What can hang from each mark
F: J S
X: R
S: F
J: F L X Z
L: G J
Z: J
G: L

Every row comes from one small tree of marks. Brackets hold a mark, then the marks that hang from it, in alphabetical order. Every link used is in the known rows. Which tree was each row made from?
Known rows
[J F [L G] [X R]]: [-1.31 -1.72 -2.37  4.61 -1.25  1.77  1.91  1.52 -1.09  0.13 -1.82 -2.98
 -1.58  0.22 -0.14  1.23 -0.64  0.61]
[S [F [J Z]]]: [ 2.86 -0.91 -1.41 -0.30  0.00 -1.77  0.40 -1.42 -1.66 -2.36 -1.77 -0.85
 -1.13 -0.43 -1.89 -1.38 -0.40  4.51]
[X R]: [ 1.25 -1.06  0.01  2.48 -0.12 -0.22  0.66 -1.64  0.56  0.88 -0.38 -3.57
  0.75 -0.86  0.21 -0.02 -2.06 -0.15]
[J [F S] Z]: [ 1.24  0.04 -1.82  2.04 -0.66 -1.01  0.08 -1.73  0.06 -5.11 -0.98  0.69
 -2.28  1.14 -1.64 -2.24 -0.37  3.24]
[F [J [X R] Z] S]: [ 2.26 -0.81  2.66  2.48 -0.66 -2.72 -3.72 -0.67 -2.29 -2.62 -1.76 -1.87
 -2.94 -0.98 -1.75  0.07 -3.12  3.85]
[G [L [J Z]]]: [-0.73  0.40 -0.22  3.03 -1.67 -2.95 -1.96 -2.68  0.15 -2.47  2.23 -2.30
  0.83 -0.34 -0.71 -0.93  0.22  1.24]
[F [J L] S]: [ 0.82 -0.94  1.67  1.15  0.43 -3.06 -3.57 -1.82 -1.81 -2.25 -0.33 -0.59
 -0.24 -2.48 -1.86  0.14 -0.52  6.23]
[J F L [X R] Z]: [-0.90 -1.38 -1.82  4.95 -2.75  0.48 -0.78 -0.90 -3.54 -2.93 -2.13 -3.14
 -2.44  2.35 -2.17  2.59 -1.04  1.20]
[F [J Z] S]: [ 1.69 -0.26  1.66  0.38 -0.16 -3.10 -3.56 -1.98 -1.46 -4.18 -0.81 -0.16
 -1.59 -1.54 -1.97 -1.21 -1.27  5.40]
[F S]: [ 1.74  0.32  1.02  1.22  0.82 -1.76 -1.34 -0.93  1.81 -1.04  0.21 -0.28
  0.37 -1.11 -0.62 -2.32 -0.90  3.16]
[L G [J F X Z]]: [-2.31 -0.27 -1.28  1.68 -2.85 -0.64  2.03  1.35  0.06 -3.25 -1.05 -0.17
 -1.24  1.53  0.55 -1.75  1.86  1.49]
[Z [J F L [X R]]]: [-0.93 -1.36  0.01  3.21 -1.04  0.78  0.88 -1.16 -0.50 -2.73 -0.28 -3.11
  0.15  1.44  0.71  1.89 -0.69  2.49]
[S F]: [ 2.90 -0.56 -2.10  0.41  0.84 -0.80  2.21 -0.62  1.11  0.17 -0.98 -0.92
  0.41 -0.11 -0.82 -2.20 -0.11  2.72]
[L G [J [F S]]]: [-0.80 -0.44 -1.31  1.03 -0.74 -1.42  3.17  0.13  2.23 -2.58 -0.15  1.40
 -0.14 -0.84  1.11 -3.44  1.66  2.62]
[J L [X R]]: [-0.63 -1.13  0.75  4.04 -1.42  0.01 -1.95 -0.13 -1.85  1.40 -0.99 -4.39
  0.38  0.21 -0.93  2.76 -1.34  0.89]
[Z [J [F S]]]: [ 0.81 -0.32  0.07  0.90  0.63 -0.41  1.62 -1.81  2.37 -4.35  0.62  0.01
  0.31  0.54  1.14 -1.92 -0.16  4.07]
[Z [J X]]: [-0.51  0.03  2.13  0.90 -0.39 -0.18 -0.35 -0.02  1.44 -1.54  0.62 -2.56
  1.58  1.04  1.58 -0.18 -0.26  2.69]
[Z [J F]]: [-0.12 -0.50 -0.52  0.80  0.23  0.17  2.49 -1.49  1.82 -3.59  0.68 -0.96
  0.92  1.04  1.68 -1.27  0.39  3.36]
[F J]: [ 0.76 -1.00  1.21  0.61  0.56 -2.25 -0.95 -0.20 -1.17 -0.59 -0.22 -1.69
  0.27 -1.52  0.08 -0.66 -0.49  4.60]
[F [J L X Z] S]: [ 0.26 -0.53  2.31  1.93 -1.23 -2.86 -5.58 -0.94 -3.52 -3.69 -1.38 -1.19
 -2.00 -0.71 -2.88  1.27 -0.96  5.80]
[S [F J]]: [ 3.25 -1.22 -1.14  0.02  1.08 -1.92  1.46 -0.43 -0.70 -0.45 -1.33 -0.83
 -0.41 -1.11 -0.92 -1.78 -0.46  4.77]
[J [F S] L X]: [ 0.19 -0.74 -0.49  4.32 -0.19 -0.94 -0.76  1.11 -0.91 -1.35 -1.11 -0.59
 -1.71  1.03 -1.31  0.02 -0.23  4.11]

Which tree is each row?
[ 0.50 -0.49  1.07  3.07 -0.76 -3.35  1.25  1.03  0.72 -1.61 -0.30  0.54
 -0.84  1.32  0.69 -2.25  0.30  3.61] | [L [J [F S] X]]
[-1.53 -1.13  0.92  1.53 -0.69 -0.87 -2.07  1.48 -2.41 -0.07 -0.95 -2.52
 -0.22 -1.54 -0.41  1.18  0.24  4.30] | [F [J [L G] X]]
[-2.11 -0.76  0.53  1.16 -2.09 -0.68 -3.34  0.33 -3.62 -2.48 -1.48 -2.52
 -1.05 -0.66 -1.75  1.74  0.46  3.98] | [F [J [L G] X Z]]
[ 0.76 -0.08 -0.71  4.24  0.02 -3.38  0.20 -1.50  1.60 -1.89  2.19 -0.76
 -0.23 -0.85  0.10 -2.48 -0.28  2.40] | [G [L [J [F S]]]]
[-2.09 -0.78 -0.53 -0.02 -1.82 -0.59 -2.76 -1.81 -3.18 -3.49 -0.93 -2.01
 -0.23 -1.46 -1.90  1.38  1.07  4.26] | [F [J [L G] Z]]
[ 0.81 -0.27  1.07  2.01  0.40 -0.47  1.05  0.25  1.90 -3.29  0.15 -0.61
 -0.64  1.36  1.40 -1.51 -0.83  3.90] | [Z [J [F S] X]]
[-0.61 -0.57  0.66  2.49 -0.39 -0.25 -0.37 -0.77  0.34 -3.86  0.05 -1.04
 -0.03  1.32  0.20  0.44  0.09  4.60] | [Z [J [F S] L X]]
[-1.62 -0.18 -3.37  1.67 -1.87  0.85 -0.61 -2.13 -0.95 -5.69 -1.29  0.32
 -1.81  0.11 -2.56 -0.48  1.28  3.15] | [J [F S] [L G] Z]
[ 0.01 -0.21 -0.35  1.57 -1.83 -3.09  0.54 -2.26 -0.17 -5.12 -0.30  1.13
 -0.84  1.36 -0.73 -2.13  1.10  3.61] | [L [J [F S] Z]]
[-2.20  0.10  0.32  2.40 -2.86 -0.30 -4.10 -0.70 -3.08 -2.23 -0.98 -3.04
 -0.06  1.83 -2.56  2.40  0.54  2.33] | [J L X Z]
[-2.63  0.23  0.38  0.61 -3.17 -0.96 -0.20  0.73  0.13 -2.23 -0.63 -1.07
  0.25  0.71  0.22 -1.17  1.75  0.92] | [L G [J X Z]]
[-2.05 -0.36  0.36  1.53 -3.36 -0.53  0.28  0.07 -0.25 -1.78 -1.12 -2.19
 -0.16  0.26  0.22 -0.23  0.36 -0.42] | [L G [J [X R] Z]]
[-2.13 -0.76  0.83  1.60 -1.55  1.73 -0.42 -1.02  0.26 -1.62  0.01 -3.97
  1.49 -0.11  0.78  2.04 -0.29  1.16] | [Z [J [L G] [X R]]]
[ 2.18 -0.54  3.13  1.89  0.93 -3.33 -2.83  1.29 -0.67 -0.61 -0.83 -0.78
 -1.64 -1.54 -0.52 -1.34 -1.94  5.41] | [F [J X] S]
[-1.59 -0.83  0.11  2.36 -0.85  0.44  0.54 -0.47 -0.25 -3.11  0.19 -1.99
  0.59  1.91  0.70  1.17  0.72  3.82] | [Z [J F L X]]
[-0.53 -0.30 -1.05  3.82 -1.97 -0.75 -2.36 -0.40 -2.50 -4.43 -1.60 -0.62
 -2.77  2.20 -2.87  0.73 -0.05  3.84] | [J [F S] L X Z]
[ 0.32  0.21 -1.08  3.94 -1.01 -3.23 -0.83 -2.45  0.50 -3.84  1.77 -0.76
 -0.88 -0.14 -0.85 -1.98 -0.21  2.14] | [G [L [J [F S] Z]]]
[ 0.50 -0.73 -0.43  5.88 -0.65 -2.58  0.80 -0.22  0.55 -0.13  1.44 -2.80
 -0.76 -0.07  0.72 -0.86 -1.38  0.58] | [G [L [J F [X R]]]]
[-0.58 -0.44  0.42  0.22 -1.15 -1.58 -4.02 -2.25 -2.29 -4.67 -1.00 -0.46
 -1.17 -2.35 -2.68  0.29  0.17  5.35] | [F [J [L G] Z] S]
[ 0.33 -0.33  0.73  3.05 -2.15 -0.16 -1.87 -0.26 -1.51 -0.95 -1.54 -3.83
 -1.28  1.35 -1.09  1.01 -2.21 -0.26] | [J [X R] Z]
[ 1.39 -0.94  1.01  2.98  0.15 -0.07  1.50 -0.49  1.62 -2.84 -0.26 -1.73
 -1.00  0.96  1.34 -0.73 -2.18  2.45] | [Z [J [F S] [X R]]]
[-2.79 -0.28 -0.17 -0.41 -1.12  1.42 -0.34 -2.36  0.98 -3.16  0.89 -2.30
  2.79 -0.55  0.59  0.80  1.68  2.83] | [Z [J [L G]]]
[ 1.92 -0.36 -0.03  3.86  0.82 -1.33  0.98  2.43  1.08 -0.61 -1.00 -0.05
 -2.43  1.06  0.23 -2.36 -1.32  3.28] | [J [F S] X]
[-1.51 -0.50 -1.19  0.71 -0.35  1.05  1.21 -2.14  1.51 -4.95  0.39 -0.28
  0.67 -0.27  0.35 -0.54  1.17  4.00] | [Z [J [F S] [L G]]]
[ 1.67 -1.08 -0.99  0.98 -0.87 -1.58 -1.21 -0.61 -3.22 -1.92 -2.17 -1.64
 -1.40  0.30 -2.74  0.60 -0.17  4.90] | [S [F [J L X Z]]]
[ 0.53 -0.58  0.00  1.99 -0.50 -3.30  1.84 -1.07  1.16 -2.66  0.18  1.09
  0.01  0.47  0.46 -2.69  0.97  3.84] | [L [J [F S]]]
[-1.33 -0.08 -1.78  0.64 -2.14 -1.20  1.86 -1.14  1.00 -5.08 -0.62  1.36
 -0.99  0.10 -0.20 -2.92  1.78  2.37] | [L G [J [F S] Z]]
[-1.35 -0.69  0.19  3.61 -3.10  0.22 -3.61 -1.60 -3.48 -1.65 -1.60 -4.42
 -0.62  1.33 -2.57  3.44 -1.17  0.52] | [J L [X R] Z]
[ 2.80 -0.93 -0.60  0.67 -0.25 -1.77 -0.11  0.19 -1.97 -1.50 -2.15 -1.26
 -1.91  0.30 -1.79 -0.94 -0.85  4.37] | [S [F [J X Z]]]
